Each row was made from one small tree. The marks that hang from a mark follow it in brackets, in alphabetical order. Every link used is in the known rows. Write each row's tree.
Known rows:
vovis{faba{suvip{zopi}}}: [-13   2 -13  23   2 -43 -18   0 -15  11 -63  10  -6   4  14 -13 -22   4
  -5  95   9  30  -5 -15]
lebob{veve{suvip{zopi}}}: [ -8   5   6  11  43  -6  15   2 -45   2 -52  24 -13   5   1  32  17   4
  31  -2  17  -1 -14  -2]
zopi{suvip{veve}}: [-18   2  -1 -12  23  -8  25  19 -20 -26  14  12  22 -26   3  11  11  19
  12 -41 -23   1  -4  -1]
lebob{veve{dapu suvip}}: [  4   6 -11  -8  42   2  25  -1   9  12   7  27 -38 -25 -10  35  18  -8
  30 -42  29  -8 -17  18]
rulidul{faba}: [-27  -5 -40  -7  24 -11  -5 -20 -14 -25   2  -8 -11 -37   6  -4 -15  -4
  -9 -39   9  14  -1  14]
vizo{faba{suvip{veve{dapu}}}}: [ 14   4   5   1 -18  25 -13  15  21  17  18  22   5 -29  -1  -8   0  14
  14   0 -14   3   3   6]
lebob{veve{dapu{faba} suvip{zopi}}}: [ 11  19  19  -3  42   1   4   1  -9  10 -22  28 -23  -5  -8  38  17  -8
  19 -75  35 -19   8   1]
zurafe{lebob{veve{dapu{faba}}}}: [ 18   9 -16 -11  34  34   2  -4  12  -2  28 -10 -22 -40 -18  21  11 -39
   8 -53  12  -7   7   6]
dapu{faba{suvip}}: [  6   6 -24  -5  -2 -13 -18 -19   1  -6  15  28  -5 -55  16  -8  -2   1
  -6  22  13  -2  11   5]
suvip{veve}: [-16  -5 -17  -8  15  15  22   7   7 -23   0   3   5 -27   7   3   0  18
  19  -8 -33   6 -11  -3]
vizo{faba{suvip{veve}}}: [  6  -1  -2   7 -20  27 -10  12 -10  11   3  24  24 -33  11  -9  -1  12
  19  35 -25   7   1  -2]
zurafe{lebob{veve{suvip}} rulidul}: [ -5 -13 -17 -10  34   3  14   4 -64  16  30 -10 -24 -37 -11  27  18 -70
  26   2  -4   4 -21   2]
zopi{suvip{veve{dapu{faba} lebob}}}: [   5   18   32  -21    2   15   14   16   22    8   56    9   24    8
   -2   13   11    9    4 -111    0  -20   29   -4]
zopi{suvip{veve{dapu lebob}}}: [ -5   8  24 -13   4   8  22  21  20   5  38   1  18  20  -5   8  16  26
  13 -76  -5  -3  14   1]
dapu{faba{suvip{veve{lebob}} vizo}}: [ 19  -4  21  -1 -46  27   3  -5  10  -5  32  -4  32  20   4 -11   2   2
 -20  24 -12 -26  11  -5]
zurafe{lebob{veve{dapu}}}: [  7  -1 -22  -4  34  21  11   3   9  -4  14 -18 -25 -27 -21  15  15 -24
  16 -15   5  10 -11  11]
zurafe{rulidul{faba{vizo}}}: [-30 -21 -26 -13   3 -19  -5 -17 -33 -33  20 -64  -7 -21  -3 -21 -11 -40
 -21 -53  -7  10 -11  21]
nemok{vovis{faba}}: [-14   5 -47 -10  41 -24  26 -11  20  12 -28  -2 -18 -11  18   9 -19 -38
  21  49  -4  17  -9  -5]
veve{dapu{faba} lebob suvip}: [ 15   9   0 -16  15   0   1 -14  33  42  57  37 -30  10   1  15   2 -15
  19 -69  44 -14  24   1]
faba{vizo}: [ -8 -17 -27  -2  10 -11  18 -11  10 -28   2 -23  -7  -4  -1 -17   6  10
   9  14  -1  12 -13  14]
vovis{faba}: [-20  -4 -41   3  24 -22  12  -4  17   5 -14  -1 -16  -9  13  -5 -22 -12
  16  37   3  28  -5  -7]
zurafe{lebob rulidul{faba{suvip{veve}}}}: [-15 -15 -17 -10 -17   0 -27   2 -66 -12  35 -32   6 -51  -9  -5 -16 -55
 -40  12 -34   7 -13   0]
dapu{faba{suvip vizo}}: [ 15  -5 -16  -3 -18 -14  -9 -21   4 -21  16   1   0 -28   4 -18   1  -6
 -20  30  11  -9   3  12]
vovis{faba{suvip vizo}}: [  0 -14 -28  12 -16 -31   3  -9  12  -3 -12 -11  -7   1   5 -23 -23 -16
 -18 102   8  19 -13   5]
vizo{faba{suvip{veve zopi}}}: [  2   3  20  19 -18  15 -22  17 -33  10 -42  16  32  -1  10 -13   0  27
  19  39 -27   9   4 -14]

Which tree is each row?
[ 10  12  26  -4  17 -12 -11  -8  15  40  13  30 -22  40   0  12   4  -1
  15 -63  43  -9  28 -12]
veve{dapu{faba} lebob suvip{zopi}}
[  7  11  36   9 -29  16 -18   2 -12   8 -17  14  33  24  13  -3   1  22
  -8  14 -12 -14  20 -26]
dapu{faba{suvip{veve{lebob} zopi}}}
[-13  -5 -21 -14  28  15 -12  -3 -33  -8  29 -57 -25 -45 -23  13  -2 -69
 -12 -81   3   8 -10  19]
zurafe{lebob{veve{dapu}} rulidul{faba}}
[  5   7  33  12 -25   5 -15  12  17  13 -22   8  13  40   0  -8   6  39
  -2  13  -5   0   6 -11]
faba{suvip{veve{dapu lebob} zopi}}
[ 15  22  17   8  10   2 -19  -4  -2  -7 -37  12  -5 -27  -1  13  14   8
  -2 -23  23 -12  10   6]
lebob{veve{dapu{faba{suvip{zopi}}}}}
[-14   2  25  15 -26   6 -23  -1 -38  -1 -32  -5  33  34   7  -3 -12  20
 -30  11  -8  -3   8 -13]
rulidul{faba{suvip{veve{lebob} zopi}}}
[ -3   1   6  -9  -1  28  15   8  46  11  29  -6   0  21  -1   0   5  20
  16 -45 -14   0   3  -3]
suvip{veve{dapu lebob}}
[  0  10  10   4  44 -10  10   6 -12   9 -38  19 -28   7 -11  32  20   5
  27 -42  27  -4 -10   5]
lebob{veve{dapu suvip{zopi}}}
[  2 -12  -1  18 -13 -34 -15  -8 -21 -23 -45 -10   3  14   0 -23   7  27
 -14  70   5  11 -11   5]
faba{suvip{zopi} vizo}
[ 16  15  24   7 -17 -10 -35 -10  22  24  -5  15   0  22   6 -12   5  18
  -6 -10  36  -2  31  -7]
veve{dapu{faba{suvip{zopi}}} lebob}
[  4 -12   8  14 -45   9  14   7  16  12   1 -17  23  53   5 -15 -24 -10
 -23  94 -19   0  -7 -12]
vovis{faba{suvip{veve{lebob}} vizo}}
[-15   0  24   9   0  18   4  10  -8   2 -30 -10  27  50   9  -3   4  34
  19  -1 -25   5   3 -24]
suvip{veve{lebob} zopi}
[  5 -14  -6   1 -23   2  11   3  -1 -31   3  -6  14 -11  -3 -13   2  13
 -16  59 -25  -8 -22   6]
faba{suvip{veve} vizo}
[ -1   7 -43  -1  15 -40  10 -14  10  20 -29  17 -15 -20  22   5 -17 -36
   0 106   6  13  -8   0]
nemok{vovis{faba{suvip}}}
[  5 -10  37  19 -42   6  -2   7 -14  -9 -29 -18  35  65   0 -19   5  29
 -14  60 -20  -7  -4 -13]
faba{suvip{veve{lebob} zopi} vizo}
[  2 -11  16  14 -23  -8  -3  10 -24 -32 -44 -12  22  19  -4 -15   5  29
 -19  58 -28  -4 -16  -4]
faba{suvip{veve zopi} vizo}
[ -6 -14 -27   3 -15 -24 -14 -24 -21 -31   2 -18   0 -23  -3 -18 -13  -6
 -44  26  14   0  -9  26]
rulidul{faba{suvip vizo}}
[ 17  -1  22 -15 -18  37  18   3  52  -3  50 -24   9  33 -10  -6   2  -1
  -6 -70 -11 -23  13  -1]
suvip{veve{dapu{faba{vizo}} lebob}}
[  7  12   6  -9  36 -26 -11  -5   4  14   1  35 -33   2  -4  16   4  -3
  11 -66  36  -6  16  -4]
veve{dapu{faba} suvip{zopi}}
[ -2   4   9  -3 -27  17 -16  -5  14   8  27   2   7   3  -4   0 -12   9
 -31 -28   3  -9   7   9]
rulidul{faba{suvip{veve{dapu lebob}}}}
[  9  -8  -4   2 -23  -6  11  13  40  -4   1 -13 -10   8 -11 -10 -20 -12
 -25  53 -15   3 -17   4]
vovis{faba{suvip{veve{dapu}} vizo}}
[ -6   4  29   3  -1  18   3  14  25   7 -16 -11   8  52  -2  -1   6  35
  16 -41 -13   3   7 -14]
suvip{veve{dapu lebob} zopi}
[ 18  -8  19   1 -43  16   6   4  39   3  30 -11   8  35 -10 -15   6  18
 -16  22  -8 -13  -3   7]
faba{suvip{veve{dapu lebob}} vizo}
